Each row was made from one walk, in order. Every step used is in the known rows, and no mark comes twice. Write each row's walk.
Known rows
selip -> vave -> gora -> deru: [ 10 -46   9  36   0   9  -5  10 -23 -19  30  15   2  -5  -6  -7  32 -20
  -3  37 -65  24  28 -22   3 -23   9  32 -31  35 -19  32 -14 -26]
selip -> vave: [  3  -9 -28  29 -19 -24  -4  47  -7  -4  14  -2  51 -12 -13  14  32  40
  -1   1 -35  22  35  18 -14  -3   2  58   9   8   4  24 -23   7]
zomor -> sobis -> deru -> gora -> duba: [-47  -2  41 -23  14 -34  13 -48  72 -16  -8  38   1   9  45 -19  -6  30
  18   1 -53 -56  -6 -12 -12 -82 -51  13  -3  -9 -30   0  23  25]
bugi -> zomor -> sobis -> deru: [ 19  22  35   9  -2 -65  14   2  -8  32 -19  10  31  15  24   0 -10   7
  12 -31 -14 -31  -6   2  10  17  19  47 -32 -40 -31  11 -26  66]
bugi -> zomor -> sobis: [ 40  18   0   3  -2 -53   8   2  64  15 -20  20  51   4   5   4  -2  23
  14 -16 -22 -13 -11   1   2  40  35  59 -19 -61  -4  23   7  59]
gora -> deru -> bugi: [-22  -7  27 -23  -5  46 -16 -37 -13 -14  14 -50 -17  22  21 -10   6  -8
   1  10  26  -1 -12  -1  42  10   9 -55  37   5  -2  -2   5 -28]
vave -> deru -> bugi: [ -8  -8  12  -8 -24  57 -10 -25  27   5  16 -30  38  -4  -8 -13   4 -49
  -6  14 -12 -47  26 -40  10  -4 -36   1  -9 -46  37 -18 -34 -17]
selip -> vave -> gora -> deru -> nerez: [ 28 -62   5  14 -22  19 -10 -30 -91  -9  17 -21 -21  21   1  -6  39 -29
  -7  39 -89  27  37 -32   5 -24 -17  -4   6  44 -29  27  -3 -60]
vepes -> gora -> deru -> nerez: [-32 -34  69  -2 -19   8  -3 -81 -62   9   6  -6 -55  46  26 -37   5  16
   4  14  24  12  -5  22  -9 -20  -3 -79  60  64 -48   6  12 -42]
sobis -> deru: [-14   6  33  13  -5  -6   9   3 -24  26   3  -6  18  -9   6  -6  -3  18
  -1 -30   8  -2  42   6 -13   4   5  24  24  35 -13   0 -47  25]
vave -> gora -> deru -> bugi: [ -4 -27  13 -10  -2  74 -11 -86   8  -6  19 -13 -20  18   8 -20  -8 -62
  -4  28 -24  -9  11 -40  54 -15  18 -26  -5   7  11   3  -8 -38]
bugi -> deru: [ 28  -7  16  23   7 -12 -11  33 -24  16  -9 -29   2 -22 -17   7  -6  58
  -1  -5  17 -17  29   5   6  57  17   3  24  20   9  -3 -15  32]
zomor -> sobis: [ 19  11  28  20  22 -29   1   0  92   5  -7  29  61 -10   1  -2   9  34
   9 -22   0 -29  31 -27 -28  -3  12  53  33 -20 -13  19   4  59]
gora -> deru -> zomor -> tivu: [-13  20 -15   5   8 -19   1  29  38 -29  10  -6 -24   6  -1   0  18  16
  -8  -8  40  -2   3  12  -4  58  46 -30  16  -3  -5  -2  70 -33]
bugi -> zomor -> sobis -> deru -> gora: [ -6   7   3 -13   6 -67  10  -9 -23   9 -23  -7 -20  11  31 -10 -17  22
  14 -19 -52 -39 -18  -9  -2 -20  -1  14 -38 -28  -9   7  -9  53]
vemis -> deru -> nerez: [ 27 -10  18 -26  -4   7   8 -42 -34  35 -18 -46   8  -2 -15   4   8 -11
   0   4  23  36  47  -7 -46  18 -14 -45  53  12   0  -1 -21 -30]
sobis -> deru -> gora -> vave: [-28  -3 -19  -4  27  -4  -4  42 -89 -19  -3   6 -84   9   2   4  -8  -3
  -1 -11  -8  23 -12  -3 -25 -56 -24 -30  12  68 -12  -7 -11  16]
bugi -> deru -> gora: [  2 -21 -16  -2  18 -14 -13  21 -36  -3 -14 -47 -48 -24 -14  -4 -13  72
   2   9 -23 -23  17  -6  -3  20   0 -26  12  34  30  -9   6  21]
vepes -> gora: [-39  -2  29  27 -12  -6   9 -51  45  21   9  46  12  10  -2 -24 -15  33
   6  -2  25  -2  13  38 -12 -27  22  17  20  33  -1   8 -21  15]
gora -> vave -> deru: [ 22 -10   8  22  15  22  -6  73  -3 -17  12  28  -4 -16 -32   1  17 -54
  -5  11   5  18   0 -33 -46  -6 -35  19  -9  12  -2  -5 -11   9]
zomor -> sobis -> deru: [ -2  13  66  27  19 -44   6   4  20  19  -6  16  42  -2  20  -6  -1  19
   5 -40   7 -49  38 -25 -22 -22  -2  39  22  -2 -38   8 -29  64]
vepes -> gora -> vave -> deru: [-19 -16  32  43   6   5  -1  25 -10  -5  19  76 -22  13 -21 -22  -3 -49
  -2  18  31   2 -23   0 -42 -60 -32  -3 -25  28 -17  -7 -18   2]
selip -> vave -> deru -> bugi -> zomor -> tivu: [  7   8 -85   9 -34 -33  -8  17 -59 -12  19 -46  53  34  -6  21   9 -22
  -6  13 -55 -47  20  -4  27  28 -15  20 -99 -87  41  -8 -12 -21]
gora -> vave -> deru -> fenar: [  9   4  15  -4 -12  27  -6  22  45 -34   4 -20 -10 -22 -27  12   3 -47
   1  14 -37 -12 -13  -3 -40  -8 -77 -20  -1   2  10 -15  18  -4]
kilum -> deru -> fenar: [ -4  33 -13 -15  11   9  16 -46  32   2   1 -29  49 -46  21  26 -12  74
  -5 -15  -5  18  12  17   9 -17 -27  25  38  51   1  -6   2 -15]
bugi -> zomor: [ 25  13 -34  -9 -27 -15  12  -1  24  23 -12  -6  22  -3  -7   5  -5  21
   8  -4 -19  31  -7  31   9  67  41  46 -17 -21  24  15 -11  23]
kilum -> deru -> zomor: [  4  28 -46  -3  10  18  13  28   8  12   2  48  36 -45   5  21  12  33
 -21 -12  45  45 -17   6  25   2  24  57  19   0   0  -3   5 -39]
zomor -> sobis -> deru -> vemis: [  8  -2  45  29 -10 -13   4  33  -3   4 -13   3  39   3  14  10 -29 -13
  11 -52  -1 -12  -4   1 -36 -29 -13  17 -30  18 -32  -7  -4  66]
kilum -> deru: [  8  20 -17  10  42   3  14   5 -22  19   9  18  52 -40  15  15   1  64
 -12 -19  40  48  25 -11   2 -16  13  65  35  52 -12   3 -27  -5]
vemis -> deru: [  7   7  20  -4  15  -7  13   0  33  26  -5  -9  31 -25 -25   3   1   3
   5   3  46  35  37   5 -38  16  12  -6  16   4  11   3 -31   2]

Write each row's walk
[ 40   9  16  19   5 -39 -16  56  37   1 -24  17  13 -19 -14  11  10  29
  -5 -10  20 -61 -17  -3  20  42  22   9   8 -69  -6  -3  36  37]
bugi -> deru -> zomor -> sobis
[-10  -5 -53  -9  30   8  -8  42 -22 -33  -2  14 -65   1 -18   6   1   8
   2   6 -17  40 -19  -9 -27 -34 -11 -16  23  47  15   4  21  10]
deru -> gora -> vave
[-21 -42 -27  15 -15 -11  -8  63 -17 -30  21 -20  13 -27 -18 -11  38   7
  -3  35 -92 -14  35 -36 -44 -51 -64  33 -38  -7  28   4 -19 -17]
selip -> vave -> deru -> gora
[ 12 -33  31  15  14  36   3 -35  35  -2  17  14 -16  -8  -4 -25   3 -28
   1  25 -30  20  31 -36   0   2  27  14  -3  40  -7  18  -3 -18]
vave -> gora -> deru
[-11  22 -20 -29 -44   9   3 -52 -67  36 -10 -43   2  32  26   7 -27 -26
   2 -17  -5 -17 -22  31  68  31  21  -9 -30 -47  17 -12 -49   2]
sobis -> deru -> bugi -> zomor
[-48 -18  71  24  -2  -9   3 -34   1   0  20  30 -32  22  20 -37  -1  26
   8  15  48   8 -15  33  -4 -21  22 -37  20  53 -36  12   1 -12]
vepes -> gora -> deru
[-60  -3  25  -4 -24   4  18 -93 108  10  10  87  23  21  15 -26 -15  30
  15  25  11  -4 -22  61   5 -44  -8  17   3  13 -14   8  15 -12]
vepes -> gora -> duba
[-20  15   7  -4 -36   9   6  23   5  20  -6  14   0 -15  -5  -1   9 -17
 -11 -22  16  -6  -2  28  10  19  16  17   8 -17   1  -9 -15  -7]
sobis -> deru -> zomor
[ 38 -21  -7  22 -22  18 -12  56 -48   1 -16 -42  -2 -16 -23  21 -35  25
   5 -14  11  14 -11  31 -10  53   3 -17 -24  37  17 -16  10  34]
bugi -> deru -> vemis
[-10  -4  21 -11 -19  21  -4  35  31 -16   5   4 -30 -12  -2 -10  29 -12
  -5  13  29  25 -34  25  11  45  27 -25  21 -13  -9   4  42 -38]
gora -> deru -> zomor
[-21  -4  -8 -22  22  -6   9  -7  28   4  -7 -29 -19 -28 -20  -7  -3  19
   7  18   9  30  26  -9 -48 -22 -11 -35  11  17  33  -2 -12  -9]
vemis -> deru -> gora
[ -7  10 -72  -4  75   7   3  47 -86 -26   4  33 -47 -21  10  22  -4  45
 -11  -4  20  77 -31 -24  -8 -73 -18  11  24  89 -11  -4   6 -12]
kilum -> deru -> gora -> vave
[  6  40 -89 -25 -14 -17   4 -53   0  11  -5 -44  27  42   3  18 -30  16
   2 -19   3 -25  11  20  44  65  46  -4 -28 -57  46  -7  12   5]
deru -> bugi -> zomor -> tivu
[-12   5  13  14  53 -42  -7  46 -54 -24 -12  23 -54  16  16   1  -3  -2
   5 -23 -12 -20 -18 -35 -32 -88 -34 -17   8  33 -38   1   5  54]
zomor -> sobis -> deru -> gora -> vave
[ 16   8  26 -24  -4 -15 -12 -37   4  -9  -6 -29   0  42  41  -5   0 -20
  13   5   4 -29 -59  -3  65  28  24 -37 -19 -70 -21  10  23  12]
gora -> deru -> bugi -> zomor -> sobis
[ 16 -17 -39   7  43 -11 -23  69 -92 -28 -14 -20 -98  -2 -21  15 -11  37
  -1  11  -1  10 -26   0  -5  -6 -14 -49  13  48  10  -9  20  23]
bugi -> deru -> gora -> vave
[-40   3 -47 -40  34  13  21 -43  41 -15   6  43  13 -28  38   4  -3  75
   1  21 -17  45 -15   0  14 -70 -38  39   7  47  -3  -4  26 -44]
kilum -> deru -> gora -> duba
[ 15  22 -51  20  13  -6  -4  88  15 -36  10  41 -14  -4 -43  14  18 -58
 -18  -2  26 -12  -6 -23 -45  20 -10   4 -34 -34  16 -20  50 -19]
gora -> vave -> deru -> zomor -> tivu
[ 23  27 -82  -7   3  -3  -9  17 -60 -21   5 -19 -11  46 -13  19 -18 -69
  -6   1   4 -25 -23 -14  20  33  -9 -23 -74 -57  31 -24  14  -8]
gora -> vave -> deru -> bugi -> zomor -> tivu
[-63 -11  50  -3 -13  31 -11 -83 -15  -2  21   0 -35  48  33 -34 -16  -3
   4  17  50 -18 -34  33  53 -38  11 -79  20  16 -16  -3  -5 -34]
vepes -> gora -> deru -> bugi
[  26   29    2  -32    2  -32    1  -50   36   28  -23  -15   45   22
    7   14  -15  -41   13    0   29  -20  -26    3   36   10   16  -28
  -42 -108   12    1  -18   19]
vemis -> deru -> bugi -> zomor -> sobis
[-26  20  38 -14 -34   2  11 -57  26  10  -6 -53  11 -15  14   6 -18  24
   4 -22 -32 -30  27  39  -8   5 -36 -16  27  27   0 -10 -18  15]
sobis -> deru -> fenar
[ 25  25 -23 -21 -14 -18  -6 -48  43  14 -18  -8  43  32  18   8 -16 -11
  10 -12 -17 -41 -30  -2  53  23  24  16 -21 -97  17   7   2  36]
deru -> bugi -> zomor -> sobis
[ 21 -48  21  15 -17  67   0  -9  17 -17   8   2 -18  -5 -11  -9 -25 -64
   7  16 -35  49 -11 -12 -14  -2  13 -10 -47  66   3   4  21 -14]
vave -> gora -> deru -> vemis
[  3  18  -8 -19 -13   5   9  21  63  21 -12  14  14 -33 -35   9  15 -31
  -5   9  55  34  -2  26 -18  30  20 -13   3 -48  23  -5   1 -30]
vemis -> deru -> zomor
[ 15 -18 -16 -32 -27  53  -3 -88  -9   6   6 -20 -29  32  14 -13 -17 -73
   3  34 -42   3 -31  -9  84  29  39 -24 -60 -38  21   7  -5 -36]
vave -> gora -> deru -> bugi -> zomor
[-23  36 -30  11  -9 -32  11  22   4   8  -2   3   6   3  -5  10  -4  11
 -15 -41  28 -36  35  18 -11  34  31  11   2  -9   5 -15  12  -4]
sobis -> deru -> zomor -> tivu
[ 23   1  -9   2 -21   1 -13  44   1  10 -17  -8 -14 -28 -28  11   5  23
 -11   2  26 -20 -13  31  25  74  28  -3  10 -35  21 -10  18   0]
bugi -> deru -> zomor
[ 17  -1 -15   8 -14  34  -8  96  19 -24   7  52 -19 -20 -42   5  27 -88
 -16  17  15  16 -43 -13 -23   8 -24  13 -25 -45  12 -13  21 -25]
gora -> vave -> deru -> zomor
[ -8  15  -4 -29   0  32  -1 -48  15  24  -1 -40  27   1 -11   8 -11 -33
   1   5  53   9  22   5  10  -4   2 -49  17 -33  31 -12 -36 -20]
vemis -> deru -> bugi
[  4   2  49   1   6 -20  -7  37  80 -25  -2  29  -1  -2  12 -10  34 -11
   1   0  26 -19 -39 -10   6  13  20  -8  19 -49 -36  13  58   0]
gora -> deru -> zomor -> sobis
[ 25   3 -21 -11  22  19  10 -38 -90  26  -5 -13  33 -14  23  17   5  57
 -16 -20  15  50  33 -23  -2 -12 -13  27  70  59 -24  -2 -16 -38]
kilum -> deru -> nerez
[ 41 -28   6   0  -3  34 -11  29 -75  -9  -1  -7 -26  10 -25   3  24 -58
  -9  11 -19  15   9 -47 -48  -9 -59 -22  26  19 -15 -10  -2 -24]
gora -> vave -> deru -> nerez
